Each row was made from one path, in order. Every step used is in the known rows, and no mark comes twice. Write each row's path.
Known rows
pige dififut zolo: 3 -41 -11 0 -27 8 13 2 -31 13 -11 17 9 12 9 -8 -22 -36 -6 9 -4 13 11
dififut zolo: -10 -17 11 11 -35 38 6 18 -48 -4 -13 -1 20 -5 11 13 3 -32 -15 34 -40 -6
 -1
noro pige dififut zolo balek: -1 -35 0 20 2 -19 2 -23 -20 32 29 19 12 -5 18 7 1 -7 12 21 18 -4 18
noro zolo: 5 -21 7 24 -3 30 -20 22 -38 3 3 5 -6 9 18 15 15 -4 0 26 -39 -2 -10
tuza noro zolo: -12 -39 25 8 3 27 -19 37 -13 -20 -25 18 -12 -10 -4 3 6 -9 -5 0 -22 1 -22
zolo balek pige: 18 5 -6 -2 28 -10 10 -26 8 16 24 -11 -6 7 13 -4 -4 1 9 -9 24 -5 13
zolo balek pige noro: 19 19 3 -16 22 -16 11 -16 26 8 14 -2 -11 -4 10 -1 -1 9 6 -21 29 -5 6
nalun balek pige noro tuza dififut: 14 19 -15 -5 3 -20 -5 11 -1 10 -5 -16 -7 -10 -1 5 -21 12 -12 -29 -27 16
 7
zolo balek pige dififut: 24 -8 -15 -6 27 -21 14 -31 11 25 27 0 -10 12 13 -12 -14 -2 13 -18 37 2
 18
nalun balek: 16 -36 -10 -15 -14 -1 -20 28 -15 1 -22 -29 -6 7 9 5 -26 -7 -28 -4 -59 21
 -3
muki balek: -10 -13 -14 -14 -26 13 3 -12 10 -30 7 -30 -11 36 -23 -3 -1 4 -3 37 6 4
 -11
zolo balek: 11 -21 4 -11 15 -2 2 -11 7 2 8 -12 -3 8 18 -8 -4 -13 -9 1 5 2 2
nalun balek pige noro: 24 3 -11 -20 -7 -14 -11 21 5 7 -16 -18 -13 -6 1 10 -24 15 -15 -25 -34 15
 1
balek pige noro tuza: 5 67 -17 4 3 -5 9 -11 24 -12 -7 4 -3 -8 -29 11 6 25 2 -12 24 -5 21
noro tuza balek pige dififut zolo: -15 40 -22 21 17 -16 16 -38 2 6 21 -15 16 -5 -6 -6 22 15 -2 -1 25 -4 17
dififut zolo balek pige noro tuza: 0 8 12 5 -10 12 23 -4 -16 10 22 6 6 -24 18 13 17 -8 -8 12 -3 -20 3
pige noro tuza balek nalun: -12 45 11 -30 -1 -11 -2 -8 39 -36 -33 -1 8 -19 -10 -1 22 21 -10 -3 13 -1
 1
pige noro zolo: 5 14 20 -15 -18 13 -15 34 5 -18 -25 19 -11 -9 6 16 16 7 -12 0 -22 2 -19
pige noro zolo balek nalun: 10 -1 29 -28 -3 6 -14 16 12 -16 -18 21 -12 -18 23 12 18 8 1 4 -12 -5 -16
pige dififut zolo balek: 8 -48 -5 -8 -14 -3 17 -5 -22 22 6 16 3 8 20 -11 -18 -34 -6 3 6 9 9
misot muki balek pige: -20 2 -22 9 -25 7 -12 22 32 -5 2 -27 11 43 -54 -13 -18 10 13 10 -7 -9
 -22
misot muki balek pige dififut zolo: -18 -12 -21 10 -32 6 -4 21 23 6 9 -15 12 39 -47 -15 -19 2 12 10 -4 -9
 -21

Which path is each row?
13 44 -3 5 4 5 -2 5 0 3 -2 13 -9 -5 -6 16 6 20 15 -9 5 -6 5 -> balek pige noro zolo
-6 -46 29 0 13 18 -14 28 -3 -11 -7 18 -19 -15 9 -2 10 -8 -3 -7 -12 -3
 -25 -> tuza noro zolo balek
12 9 -24 15 -3 0 17 -19 -26 25 7 11 4 9 -5 -1 -20 -10 18 -3 18 3 27 -> balek pige dififut zolo
-27 27 -9 43 1 14 14 -17 -33 -7 7 2 23 -8 -7 -3 9 -20 -13 15 -10 1 21 -> noro tuza dififut zolo
10 -55 -1 -16 -13 1 13 -15 -24 16 -3 20 7 3 28 -11 -19 -36 6 14 6 5 16 -> pige dififut zolo balek nalun
-23 20 -21 4 -27 -1 -7 21 53 -15 0 -20 6 31 -63 -10 -4 23 6 5 1 -12 -21 -> misot muki balek pige noro tuza
11 5 23 -22 -7 4 -9 27 16 -10 -8 18 -17 -13 17 11 18 7 -10 -6 -10 -2 -22 -> pige noro zolo balek
-9 18 20 23 10 6 17 -6 -49 20 9 13 23 -11 29 -11 -14 -39 10 -9 -3 7 1 -> tuza dififut zolo balek pige noro
18 13 -18 -15 -5 -16 -8 15 11 4 -8 -20 -14 -11 -6 12 -14 21 -18 -23 -30
 11 7 -> nalun balek pige noro tuza
19 -13 6 21 24 11 -9 -2 -27 25 37 6 -15 1 32 11 19 7 14 8 -12 -12 -6 -> noro zolo balek pige
-14 55 3 -4 -8 -4 7 5 22 -30 -25 10 6 -15 -19 -2 7 1 -20 -14 8 10 5 -> pige noro tuza dififut
-4 38 -2 3 28 -16 0 -29 -7 11 5 -28 19 11 10 -13 2 14 16 -18 22 5 -2 -> tuza balek pige
4 -2 18 -1 -12 15 18 2 -23 12 14 7 7 -19 25 11 9 -15 -3 11 -6 -16 -3 -> dififut zolo balek pige noro
-21 -28 23 11 9 3 -15 12 5 -18 -20 14 1 -17 -18 2 2 -1 1 3 8 -1 -4 -> tuza noro pige
-22 35 -18 39 12 3 8 -22 -16 -13 0 -4 19 1 -18 -10 3 -12 -10 5 2 9 25 -> noro tuza dififut
15 29 -4 -10 23 -19 14 -23 32 5 21 -2 -11 -9 3 0 8 15 2 -18 34 -8 12 -> zolo balek pige noro tuza
15 -41 18 2 19 21 -19 -5 -31 8 11 9 -8 -3 44 9 19 -4 20 29 -25 -13 -3 -> noro zolo balek nalun
-12 43 -27 18 26 -24 13 -42 15 1 18 -17 12 3 -13 -10 18 21 -1 -10 32 1
 19 -> noro tuza balek pige dififut
-19 12 -16 -2 -28 2 -11 27 44 -11 -6 -21 7 37 -55 -12 -14 16 10 3 -3 -8
 -26 -> misot muki balek pige noro
-13 52 7 -21 -5 -14 1 1 41 -31 -24 -5 3 -14 -15 0 22 21 -22 -15 13 4 -7 -> pige noro tuza balek
-1 21 -6 1 21 -21 10 -30 -16 27 13 -13 20 8 18 -16 -3 3 18 -19 27 7 -1 -> tuza balek pige dififut zolo
26 -3 -7 -13 -6 -10 -17 27 -5 13 -6 -13 -19 -8 10 16 -14 18 -11 -21 -42
 11 -5 -> nalun balek pige noro zolo
-9 -27 -5 -30 -20 20 -6 -31 5 -40 -14 -22 -2 25 -11 -2 -1 3 20 57 6 -5 5 -> muki balek nalun
2 -43 18 1 21 4 -6 18 1 2 2 26 -23 -12 6 -6 3 -5 9 -18 6 -1 -18 -> tuza noro zolo balek pige dififut
-16 -42 15 6 9 -9 -9 7 9 -8 -18 25 -3 -12 -16 -5 -8 -6 4 -6 22 7 1 -> tuza noro pige dififut
-15 -52 24 4 9 -10 -1 5 4 3 -3 27 -2 -22 0 -4 -2 -12 3 -4 22 -1 -5 -> tuza noro pige dififut zolo balek
